In the rows, zero is written as 128.
Known rows, with every step that occurs:
gugu/ruke: [138 129 146 115 119 113 111 105  94 121  99 118 110 139 122 112 107 168
 152  98 132 128 131 107 148 153 122 142 136 105  88 120]
zavap/mutaf/ruke/gugu/zuto/sonu: [144 157 150  74 140  94 120  93 105  91  85  76 105 109 124  91 121 194
 141  99 135 117  91  99 147 131 105 153 125  92  90  89]
gugu/zuto: [146 124 150 119 129 108 132  86  87 104 101 100 108 151 110 120 111 161
 165  99 130 125 105 109 151 154 119 152 128  98  92 118]
mutaf/zavap: [152 148 160 109 123 124 147  91 129 120 107  99 109 156 124 129 115 181
 136 109 136 105 123 114 161 150 111 150 134  64 102 113]
sonu/zavap/gugu/zuto/mutaf: [148 147 164 103 144  90 149  69 123  74  52  69 106 163 108 120 114 155
 165 102 151 110 110  96 147 155 130 164 160  89 103 107]
zuto/mutaf: [148 146 148 108 115 117 135  82 123 108  87 127 103 163 116 108 123 166
 134 103 144 121 106 112 154 159 136 163 151  96  97 114]
zavap/gugu/ruke/mutaf/zuto: [133 148 131  92 139  70 130  96 124  97  86  87 129 132 127  90 114 180
 152 138 115 114 115 105 154 150 108 133 130  85  92  95]
zuvuz/sonu/zavap/mutaf/ruke: [123 171 152  84 101 120 139  97 133 125  82  71 106 117 130 114 105 187
 147  96 169 101 112 112 142 133  99 161 142  97 128  98]
vagu/sonu/ruke/mutaf/zuto: [146 132 149  96  98 102 156  91 158 113  86 128 126 136 134  94 115 194
 141 112 138  83 109 114 134 149  88 157 149  84 118  91]
vagu/sonu/zavap/gugu/zuto/mutaf/zuvuz: [158 128 189  96 140  78 147  60 153  58  72  61 118 157 131 113 114 178
 164  82 173 108 120  85 141 155 122 174 159  76 126  98]
zuvuz/sonu/lufutu/gugu/zuto: [155 156 156 108 109 100 140  70 108  82  89  88 119 127  97 104 117 181
 185  94 146 115 121 110 143 145 102 158 113  74 103  97]
zuto/sonu/ruke: [157 161 165 105  97 133 145 103 134 111  70 137 105 124 113 119 121 174
 136  76 156  88 115 126 153 141 107 156 151 100  84 113]
lufutu/mutaf/zavap/gugu: [153 155 154  89 133  99 130  79 128  88  92  64 122 133 120 118 112 172
 157 128 149 113 115 108 180 167 102 145 118  59  98  92]
lufutu/sonu: [149 143 147 119  98 112 115  90  94 117 118 113 115 137 126 110 112 190
 149 104 149 106 117 108 162 163 109 152 116  93  93  97]
vagu/mutaf/ruke/sonu/lufutu/gugu/zuto: [147 126 145 100 117 106 115  72 118  93  99  82 122 118 120  70 122 205
 154 115 123 111 119  95 120 146  99 153 137  64 133  81]
lufutu/gugu/ruke/sonu/zavap/mutaf/zuto: [131 143 139  99 115  73 107  83 112 100  93  73 134 123 123 101 108 195
 143 122 148  96 119  90 137 151  83 150 134  86  97  74]
ruke/sonu/lufutu/mutaf/zuvuz: [156 142 158  99  91  86 128  87 133 114  85  96 109 111 135  89 135 208
 154 121 147 112 135 100 147 159  86 158 131  62 119 103]
ruke/mutaf/zuvuz/sonu/lufutu/gugu/zuto: [155 160 149 104 109  74 152  69 122  78  89  93 124 125 116  86 126 204
 168 120 142 109 116 110 139 136  85 165 118  55 123  97]
sonu/ruke/gugu: [150 172 159 103 101 130 152 103 120 128  71 124 107 114 131 100 111 176
 153 127 145  93 135 103 143 156  90 148 152  81  99 110]
zavap/gugu/vagu/mutaf/ruke/sonu/lufutu: [146 141 164  99 115 109 128  82 143 113  83  56 104  96 143  71 114 186
 190 119 118 119 145  97 130 149 119 146 146  56 139  92]
zuvuz/sonu/ruke: [137 166 154 112  91 132 146  98 142 127  78 106 107 109 119 111 108 174
 153  87 165  97 127 130 153 137  99 149 143 107 107 115]
lufutu/mutaf/zavap/gugu/ruke/sonu: [141 138 140 102 138  71  91  97 129 103  85  37 124 101 132  95 111 184
 150 124 141 120 144 100 170 155  96 129 117  82  95  84]
zavap/mutaf/zuvuz/sonu/lufutu/gugu/ruke: [140 155 152  90 112  91 112  79 118  78 104  89 119 106 124  90 119 207
 169  98 164 114 136 101 144 141  94 159 124  83 106  96]
mutaf/ruke/sonu/zavap/gugu/zuto: [139 153 165 105 138  86 139 103 120 117  61  36 119 117 130 102 109 179
 157 110 143 105 129  91 142 145  96 146 147  80 118  93]
sonu/zavap/mutaf: [137 141 157 102 100 117 147  88 101 114  84 105  99 145 129 133 109 162
 163 117 158  98 111 103 147 164 110 166 154  99 107 104]
zuto/mutaf/ruke/gugu/vagu/sonu/lufutu: [158 154 180  83 113 108 139  80 153 112  69 103 103 133 138  71 115 207
 167 100 128 125 144  78 110 149 128 169 143  39 131  96]
zavap/mutaf/zuvuz/sonu/ruke/gugu: [136 181 156  86 105 110 144  89 144 109  87  81 105  81 145  90 115 201
 156 115 178  93 127 109 154 135  74 156 144  92 118 103]
zuvuz/sonu/lufutu/mutaf/zuto: [144 166 145  76  95  94 141  69 153  99  85  84 117 120 103 102 124 208
 160 101 142 110 108 120 150 136  96 154 106  64 112 100]
vagu/sonu/zavap/mutaf/ruke/gugu: [141 151 170  74 100 112 139  97 127 120  84  86 111 118 155 100 104 195
 158 118 162 100 126  77 129 160  93 163 150  75 133  77]
lufutu/mutaf/ruke: [135 152 142  84 114 119 111  99 104 121  94 110 121 135 122 100 110 188
 136 111 143 124 101 108 152 158 103 151 123  76 108 105]

Rows:
[165 155 159 101 124  92 135  85 105  89  81  92 105 122 113 108 123 174
 158  97 130 118 107 106 156 139 112 150 121  85  83 101] -> ruke/gugu/zuto/sonu
[164 153 173 118 103 116 142  73  92  99  91 124 116 147 108 110 108 172
 194 114 129 119 132  99 134 169 113 164 122  41  96 104] -> sonu/lufutu/gugu/vagu
[148 175 175 106  91 112 160  84 148 117  87  84 108 129 133 126 112 191
 152  91 175 100 131 115 150 132  99 162 141  71 131 119] -> mutaf/zuvuz/sonu/zavap
[154 161 165 118 111 109 138  85  95 125  93  98 104 129 131 105 101 167
 187 128 123 133 131  98 148 159 116 149 122  59  99 111] -> ruke/gugu/vagu
[152 124 175 118  96 101 145  88 139 114  90 119 116 127 151  95 104 188
 169 107 146 105 132 110 129 152  94 167 146  65 132 108] -> gugu/vagu/sonu/ruke/mutaf/zuvuz
[149 154 157  83 139  82 140  66 147  68  73  23 114 111 104 111 118 190
 183 104 144 111 122 112 161 138  97 147 106  59 110  95] -> zuvuz/sonu/lufutu/mutaf/zavap/gugu/zuto
[148 146 151  98 116 107 134  53 130  98 114  82 111 129 130  93 102 187
 180 136 110 122 108 103 137 142 115 147 123  46 122 101] -> ruke/gugu/vagu/mutaf/zuto
[162 155 176  97 151 107 148  88 152  73  64  62 113 124 106 125 117 177
 144  75 148  80 118 119 162 128 100 147 139  77  80 103] -> mutaf/zavap/gugu/zuto/sonu/ruke
[150 155 178 129 110  90 144  91 118 121  63  49 108 114 137 115 100 153
 198 120 146 114 148  96 150 164 110 149 141  68 112  96] -> ruke/sonu/zavap/gugu/vagu
[144 173 166 100 122 119 133  98 106 137  91  93 112 125 135  92 100 187
 166 123 121 130 129  94 135 146 110 149 123  48 111 110] -> mutaf/ruke/gugu/vagu
[139 159 148  90 127 126 131  94 134 120  87 120 110 160 123  94 122 189
 113  96 140 120 104 108 145 146 131 161 154  84 109 113] -> zuto/mutaf/ruke
[143 167 150  89 118  88 128  76 134  89  74  59 119  87 122  88 109 206
 162 108 166 109 118 110 149 126  66 151 119  77 119 106] -> lufutu/mutaf/zuvuz/sonu/ruke/gugu/zuto
[147 143 145 115 115 109 103  94  79 101 106 125 130 141 114 105 104 167
 153 109 141 126 126 102 152 164 110 144 125  88  82 101] -> lufutu/gugu/ruke
[153 137 146 105  85  93 126  91 117 123  75 103 106 111 124  91 130 187
 164 124 136 116 130 103 145 168  97 153 129  79 108  96] -> ruke/sonu/lufutu/mutaf
[143 150 144  95 148 107 114  75 106  81  92 106 130 166  99  90 115 188
 122  95 140 124  89  99 139 147 119 164 135  73 101  97] -> lufutu/gugu/zuto/mutaf/ruke
[157 177 159 105  87 117 148  78 123  99  89 109 118 122 109 104 119 181
 174 104 156 109 131 112 151 154 104 158 120  68 108  94] -> zuvuz/sonu/lufutu/gugu
[149 169 160  90  98 101 139  69 127  79 107  95 116 114 123  98 125 200
 171 106 171 104 120 106 154 151  91 169 123  69 115  92] -> zavap/mutaf/zuvuz/sonu/lufutu/gugu
[153 145 163 107 133  87 129 106 147 114  75  52 110 110 136  97 123 195
 157 115 128 104 174  93 147 146 105 133 141  68 100  98] -> mutaf/zavap/gugu/ruke/sonu/lufutu
[145 187 160  98 101  82 173  86 155 102  67  63 114 114 143 106 116 179
 168 131 169  96 129 112 161 142  92 158 144  68 136  99] -> ruke/mutaf/zuvuz/sonu/zavap/gugu
[145 117 169 100  90 113 139  83 115 106  93 102 105 138 139 127 106 164
 173  99 167 102 117  96 142 173 111 170 152 104 118  88] -> vagu/sonu/zavap/mutaf
[135 147 138  96 104 100 104 106 114 138  89  86 122 108 133  84 118 195
 130 118 141 125 113 106 152 156  94 146 123  85 114  93] -> lufutu/mutaf/ruke/sonu
[153 150 140  84 110  78 141  98 147  99  68 127 111 135 115  93 138 210
 133 100 105  98 117 115 127 122 111 151 131  73  89 102] -> gugu/ruke/mutaf/zuto/sonu/lufutu
[166 152 159  85  89 107 133  84 126  92  67 128 102 126 107 110 135 184
 157  91 143 108 112 115 152 154 113 163 121  75  89 101] -> zuto/sonu/lufutu/mutaf
[146 153 150 101 134 108 141  81 127  96  57 105 104 136 114  91 116 179
 142 111 140 104 113  97 132 140 107 159 163  92  98 111] -> sonu/ruke/gugu/zuto/mutaf
[153 159 147 105  92 115 153 107 136 114  58 145 104 123 121 103 126 174
 131 105 143  86 109 130 149 140 100 158 154 100  95 104] -> zuto/sonu/ruke/mutaf
[160 190 162  81 107 112 157  92 159 103  69 114 117 115 117 100 125 203
 128  98 142  79 113 111 148 127  87 148 139  66  85  99] -> mutaf/zuto/sonu/ruke/gugu
[164 122 177 104  88 119 152  90 128 111  95 129 105 138 130 111 120 179
 176  92 142 110 140  98 135 170 119 162 142  80 114 103] -> vagu/sonu/lufutu
[170 136 176 102  85 117 142  78 116  91 101 136 125 143 122 105 118 178
 179 101 151 106 135  92 138 181 108 166 130  62 109  84] -> vagu/sonu/lufutu/gugu
[163 159 164 106  95 122 149  81 101  98  92 138 118 149 111 108 121 177
 169 119 142 104 129  99 144 173 106 161 133  57  97  99] -> sonu/lufutu/gugu
[138 156 129 102  99  98 141  92 135 116  94 121 129 135 127  89 118 219
 122 125 135  69 101 117 143 140  76 153 131  80 101  88] -> lufutu/sonu/ruke/mutaf/zuto
[161 184 159  57 101 106 132  97 139 104  58 111 110 105 125  82 134 215
 141 110 136 108 119  97 139 140  95 157 122  48 104  90] -> zuto/sonu/lufutu/mutaf/ruke/gugu
[152 164 162 106 114 101 123  81 133 114  72  99 118 133 118  69 120 204
 147 107 129 121 133  92 120 149 116 165 138  41 118  90] -> zuto/mutaf/ruke/sonu/lufutu/gugu/vagu
[131 155 146  84 129  92 116  88  89 106  91  54 116 121 137  97 105 219
 148 122 149  91 108  79 128 142  82 158 126  78 110  77] -> lufutu/sonu/zavap/mutaf/ruke/gugu/zuto
[143 138 157  99 117 109 132  85 107 101 118 109 105 138 137 113 119 182
 150 113 156 113 104 108 163 161 107 162 140  93 102 113] -> zavap/mutaf/zuvuz
[135 130 169  82 101 120 135  97 126 118  92  97 111 137 145 114 104 187
 152  93 166  99 116  92 129 159 106 169 153  91 129  88] -> vagu/sonu/zavap/mutaf/ruke
[155 129 181  96 124 105 124  73 149  86  79  57 125 116 130 113  91 174
 188  99 158 104 136 103 154 164  94 154 122  54 113  87] -> lufutu/mutaf/zavap/gugu/vagu/sonu/ruke
[147 166 161 108 102 109 143  86 137 112 110  89 110 121 129 112 116 189
 150  90 164 119 122 123 166 137 106 154 126  83 119 120] -> mutaf/zuvuz/sonu
[158 140 154 104 130  99 138  61 110  67  77 119 114 169  94  98 128 178
 157 103 134 115 107  94 130 158 123 172 141  68  94 100] -> sonu/lufutu/gugu/zuto/mutaf
